Known rows, with every way that one mark hangs from another
[J_351 [J_500 J_733]]: [-1.70 -5.74 -2.10 -3.20 -2.22 -4.32 -1.04  4.64 -3.22 -0.22 -1.23 -3.40
 -2.90  0.27  2.71  1.51  0.47 -2.68  0.00]
[J_89 [J_733 [J_54 J_351 [J_418 J_500]]]]: [-1.91 -2.03 -5.63 -0.74  0.31 -3.72  0.16  2.03  0.56 -1.41 -3.18 -4.41
  0.25 -4.61 -4.10  1.34 -1.86 -1.85  4.49]
[J_54 J_418]: [-1.88 -2.76 -4.63 -1.11 -0.41 -5.68 -0.58  1.10 -0.50 -1.24 -2.28 -1.64
 -1.58 -2.16 -1.00  2.30  0.11 -4.93  2.77]
[J_54 J_351 [J_418 J_733]]: [-2.55 -2.47 -5.73 -1.95 -2.17 -4.37 -0.96  2.04 -2.32 -0.93 -1.60 -1.13
 -1.40 -5.62 -3.72  3.86 -1.13 -7.27  4.18]
[J_89 J_733]: [-3.75 -1.77 -2.97 -1.15  0.44 -3.40 -0.72  2.37 -0.22 -2.68 -4.53 -3.16
 -1.28 -1.57 -0.60  3.15 -0.69 -1.54  3.28]
[J_500 [J_54 J_89 J_351 [J_418 J_733]]]: [ 3.20 -1.34 -6.89 -1.70 -1.13 -1.31 -3.55  4.85 -2.52  1.69 -1.56 -1.86
 -1.68 -3.63 -3.53  0.55  0.98 -6.46  2.13]
[J_54 [J_418 J_500 J_733]]: [-0.18 -1.94 -3.53 -1.16 -2.18 -3.17 -3.24  1.63 -1.06 -2.18 -1.99 -5.13
 -2.58 -3.81 -4.47  3.32 -1.36 -3.36  4.81]
[J_418 [J_500 [J_54 J_351]] J_733]: [ 1.33  1.71 -3.26 -1.04 -3.04 -0.51 -3.68  4.47 -3.13 -0.02 -2.54 -6.01
 -3.35 -3.58 -3.14  3.15 -1.70 -1.14  2.84]
[J_418 [J_500 [J_54 J_89]] J_733]: [ 4.51  1.04 -2.87 -1.27 -2.46  0.46 -5.69  4.60 -2.24 -0.53 -2.58 -7.44
 -3.31 -2.84 -3.91  1.79 -0.16 -0.76  2.93]
[J_54 J_89 [J_418 J_500 J_733]]: [ 3.88 -2.24 -4.93 -1.65 -1.98 -1.85 -5.71  2.88 -0.99 -1.39 -0.83 -5.86
 -1.96 -5.57 -6.01  1.27  0.36 -4.56  4.84]
[J_418 [J_500 [J_54 J_89 J_351]] J_733]: [ 3.90  1.55 -4.16 -1.36 -2.87  0.31 -5.21  5.20 -3.14  0.35 -1.79 -6.46
 -2.91 -4.78 -4.23  1.94 -0.65 -1.97  2.89]
[J_54 [J_351 J_733]]: [-2.01  1.16 -5.22 -1.91 -2.38 -5.72  0.07  5.16 -3.62 -0.82 -1.27  0.19
 -0.42 -4.63  0.93  3.91 -1.42 -3.93  1.88]
[J_500 [J_54 J_89 [J_351 J_733] J_418]]: [ 3.84 -0.15 -7.80 -1.45 -0.91 -2.68 -3.15  6.93 -2.92  2.21 -0.71  0.16
 -0.77 -3.13 -1.40 -0.07  0.57 -5.51  1.08]
[J_351 [J_733 J_54]]: [ 0.49  1.06 -3.80 -2.05 -1.37 -5.88  0.78  3.92 -1.47 -2.35 -3.15 -2.55
  0.48 -1.52 -0.10  2.56 -0.84 -1.01  2.13]
[J_54 J_351 J_418]: [-2.75 -2.50 -6.51 -1.26 -1.04 -6.00  0.11  2.14 -1.90  0.21 -0.84 -0.09
 -0.95 -5.31 -1.37  2.51 -0.69 -6.78  2.80]
[J_500 [J_733 [J_54 J_89 J_351 J_418]]]: [ 1.46 -8.32 -5.04 -2.39 -0.21 -4.71 -1.83  3.38 -2.02  0.85 -1.07 -2.29
  1.48 -3.71 -2.71 -1.97  1.51 -6.87  3.65]
[J_418 [J_733 [J_54 J_351]]]: [-1.07 -0.54 -3.60 -2.56 -2.15 -3.90  0.69  1.21 -1.70 -2.25 -3.66 -4.54
 -0.58 -4.37 -3.59  3.66 -0.82 -3.59  3.73]
[J_500 J_733]: [-1.98 -7.20 -1.48 -2.08 -0.57 -4.60 -2.26  3.29 -2.75 -0.60 -2.55 -2.08
 -0.86 -0.42  1.04  0.88  0.91 -4.43  2.72]
[J_89 [J_733 [J_54 J_351]]]: [-3.05 -1.41 -4.74 -1.37  0.50 -3.98  1.41  1.95 -0.01 -1.79 -4.28 -3.74
  0.47 -3.54 -2.18  2.14 -1.09 -1.82  3.47]
[J_54 J_89 [J_351 J_500] J_418]: [ 1.67 -2.60 -8.11 -2.77 -2.14 -4.31 -1.61  4.70 -2.49  1.33  1.52 -1.80
 -1.81 -6.38 -1.51  0.60  0.74 -6.94  0.83]
[J_89 [J_733 [J_418 [J_500 J_54]]]]: [-1.28 -1.98 -2.23 -0.69  0.64 -2.46 -1.57  2.87  1.04 -1.68 -3.25 -5.10
 -1.61 -0.91 -3.68 -0.57 -4.61  0.94  3.78]
[J_733 [J_54 J_351]]: [-1.18 -0.31 -5.06 -1.58 -0.74 -6.14  2.55  1.26 -1.00 -0.67 -2.78 -3.43
  0.33 -4.48 -1.04  1.65 -0.36 -3.06  1.98]
[J_89 [J_733 J_54]]: [-2.43 -1.74 -3.44 -1.27  0.95 -3.80  0.88  1.30  0.85 -2.75 -5.16 -4.67
  0.04 -1.58 -2.01  1.89 -0.62 -0.63  3.47]

Rows
[ 0.51 -7.84 -1.18 -1.88  0.44 -3.35 -2.25  4.26 -1.67  1.23 -2.32 -1.95
 -1.05  2.47 -0.97 -3.34 -1.98 -3.18  2.01] => [J_500 J_54 [J_733 J_418]]
[-2.23 -3.50 -2.75 -1.66  1.41 -4.79  1.69  0.49  2.43 -3.21 -4.21 -4.76
  0.61 -1.37 -4.43 -0.81 -3.88 -0.36  4.48] => [J_89 [J_733 J_54 J_418]]
[ 1.44 -4.66 -5.57 -3.47 -2.44 -3.51 -2.51  6.19 -4.13  1.54  0.95 -2.46
 -1.51 -5.10  0.55  0.04  1.34 -5.70  0.36] => [J_54 J_89 [J_351 [J_500 J_733]]]
[-2.83 -2.73 -5.72 -1.17  0.75 -4.26  1.14  1.65  0.47 -1.54 -3.73 -2.87
  0.65 -3.72 -3.44  1.53 -1.20 -3.29  4.22] => [J_89 [J_733 [J_54 J_351 J_418]]]
[ 0.02 -3.66 -7.93 -1.62  0.13 -3.14 -2.72  3.84 -0.94  0.09 -0.82 -1.06
  0.14 -6.83 -4.15  0.64  0.31 -7.06  4.09] => [J_54 [J_89 J_733] J_351 J_418]
[-0.82 -1.94 -6.58 -2.22 -1.41 -6.12  2.67  1.91 -0.85  0.12 -1.18 -3.34
 -0.62 -4.09 -1.54  1.11 -0.64 -3.97  1.24] => [J_733 [J_54 [J_351 J_500] J_418]]
[ 2.19 -0.72 -5.84 -2.76 -1.78 -5.21 -1.81  5.69 -2.41 -0.56  0.69 -0.62
  0.55 -6.29 -2.60 -0.20 -2.34 -4.89  2.69] => [J_54 J_89 [J_351 [J_733 J_418]]]
[ 4.24  0.03 -5.60 -1.74 -1.41 -4.76 -2.01  4.68 -0.89 -1.63 -1.24 -3.74
  0.65 -3.62 -2.93  0.58 -0.50 -1.87  3.17] => [J_351 [J_733 [J_54 J_89 [J_418 J_500]]]]
[ 1.67 -7.33 -2.59 -3.83 -1.36 -4.71 -0.39  3.82 -1.10 -0.37 -0.33 -5.14
 -1.24 -0.48 -1.16 -2.70 -1.14 -2.30  0.94] => [J_351 [J_500 [J_733 [J_54 J_89] J_418]]]
[-1.58 -0.13 -4.89 -3.27 -3.23 -6.13  1.22  5.88 -3.12 -0.73  0.67 -0.86
 -1.42 -3.80  0.31  1.90 -4.32 -2.55  0.57] => [J_54 [J_351 J_500 [J_733 J_418]]]
[ 3.08 -1.29 -2.68 -1.05 -0.43 -3.46 -2.54  3.01  0.28 -0.21 -0.90 -5.57
 -2.04 -2.13 -3.79 -2.58 -3.70 -0.23  2.43] => [J_733 [J_418 [J_500 [J_54 J_89]]]]
[ 1.95 -1.92 -7.53 -0.94  0.54 -1.30 -3.06  5.26 -1.40  1.98 -2.01 -1.19
 -1.06 -3.15 -2.68 -0.50  0.67 -5.21  1.94] => [J_500 [J_54 [J_89 J_733] J_351 J_418]]
[ 1.93  1.40 -2.04 -0.95 -2.55 -0.29 -4.12  3.77 -2.28 -0.99 -3.33 -7.05
 -3.72 -1.64 -3.01  3.04 -1.24  0.07  2.82] => [J_418 [J_500 J_54] J_733]
[-1.06  0.39 -4.41 -1.77 -2.49 -5.95 -0.33  4.82 -2.47 -1.02  0.03 -1.44
 -0.36 -5.27 -1.71  1.55 -4.70 -2.25  2.96] => [J_54 [J_351 [J_733 [J_418 J_500]]]]
[ 1.00 -0.73 -3.45 -3.75 -2.47 -6.42  2.29  4.77 -0.66 -2.28 -0.63 -3.86
 -0.96 -0.33 -0.77 -0.04 -4.36  0.63  0.55] => [J_351 J_500 [J_733 J_54 J_418]]
[ 2.71 -1.72 -4.22 -1.31  1.12 -1.43 -2.93  4.42  0.04  0.21 -3.12 -3.52
 -1.41 -0.33 -2.47 -1.70 -0.63 -1.84  1.66] => [J_500 [J_54 [J_89 [J_733 J_418]]]]
[ 2.85 -4.51 -2.39 -1.40 -1.03 -3.25 -3.62  3.55 -1.58 -0.26 -1.50 -6.83
 -0.47 -3.15 -2.18 -1.04  0.39 -1.24  3.45] => [J_418 [J_500 [J_733 [J_54 J_89]]]]
[ 1.11 -1.73 -2.18 -1.30 -0.31 -6.07  1.38  0.05  1.87 -2.11 -1.78 -7.24
 -0.15 -2.94 -4.89 -2.12 -4.82  1.00  3.69] => [J_733 J_54 [J_418 J_500]]
[ 0.54 -0.81 -3.04 -0.85 -0.88 -4.26 -0.87  2.92 -0.46  0.22 -0.76 -4.37
 -1.95 -2.73 -3.03 -1.52 -4.95 -0.54  2.36] => [J_733 [J_418 [J_500 [J_54 J_351]]]]
[ 3.09  0.77 -4.70 -2.38 -1.24 -5.12 -0.72  4.65 -1.49 -2.01 -2.42 -3.00
  0.88 -2.70 -1.04  1.29  0.20 -1.84  2.19] => [J_351 [J_733 [J_54 J_89]]]
[-0.17 -1.59 -6.22 -1.82 -0.27 -2.72 -2.28  4.39 -1.77 -0.41 -1.77 -2.29
 -0.18 -6.51 -2.17  1.44  0.45 -4.90  2.94] => [J_54 [J_89 J_733] J_351]
[ 0.30 -4.90 -2.65 -2.74 -1.74 -2.47 -1.73  6.15 -3.60  1.61 -1.76 -3.28
 -3.60  2.42  3.12  0.21  0.84 -1.95 -1.40] => [J_351 [J_500 J_54 J_733]]
[ 2.54 -3.37 -5.24 -2.38 -1.32 -2.76 -4.19  2.27 -0.92 -1.64 -1.69 -3.42
 -1.39 -4.37 -4.99  1.66  1.41 -6.72  4.26] => [J_54 J_89 [J_418 J_733]]
[ 2.68 -1.11 -3.69 -1.09 -0.80 -3.58 -2.14  3.51 -0.37  0.53 -0.12 -4.77
 -1.62 -3.72 -3.85 -2.54 -4.14 -1.18  2.40] => [J_733 [J_418 [J_500 [J_54 J_89 J_351]]]]
[-0.34 -0.73 -3.03 -3.61 -2.99 -5.95  0.56  5.69 -1.83 -2.18 -0.02 -2.35
 -2.26 -0.33  0.52  1.32 -4.43 -0.26  0.29] => [J_351 J_500 [J_733 J_418]]
[-0.41 -5.71 -3.42 -0.85 -1.00 -4.39 -3.35  2.72 -1.49 -0.33 -1.07 -3.63
 -1.52 -2.44 -1.95  0.65 -0.53 -3.85  3.93] => [J_54 [J_418 [J_500 J_733]]]
[ 1.59 -0.86 -4.54 -2.81 -1.96 -3.06 -0.92  1.99 -1.57 -1.76 -2.91 -5.09
 -0.23 -5.53 -4.67  2.27  0.32 -4.42  3.78] => [J_418 [J_733 [J_54 J_89 J_351]]]
[-1.52 -7.21 -1.40 -3.53 -1.86 -5.08 -0.50  3.95 -2.01 -0.57 -0.39 -3.48
 -2.49  0.47  0.76 -0.67 -2.11 -2.44  0.70] => [J_351 [J_500 [J_733 J_418]]]
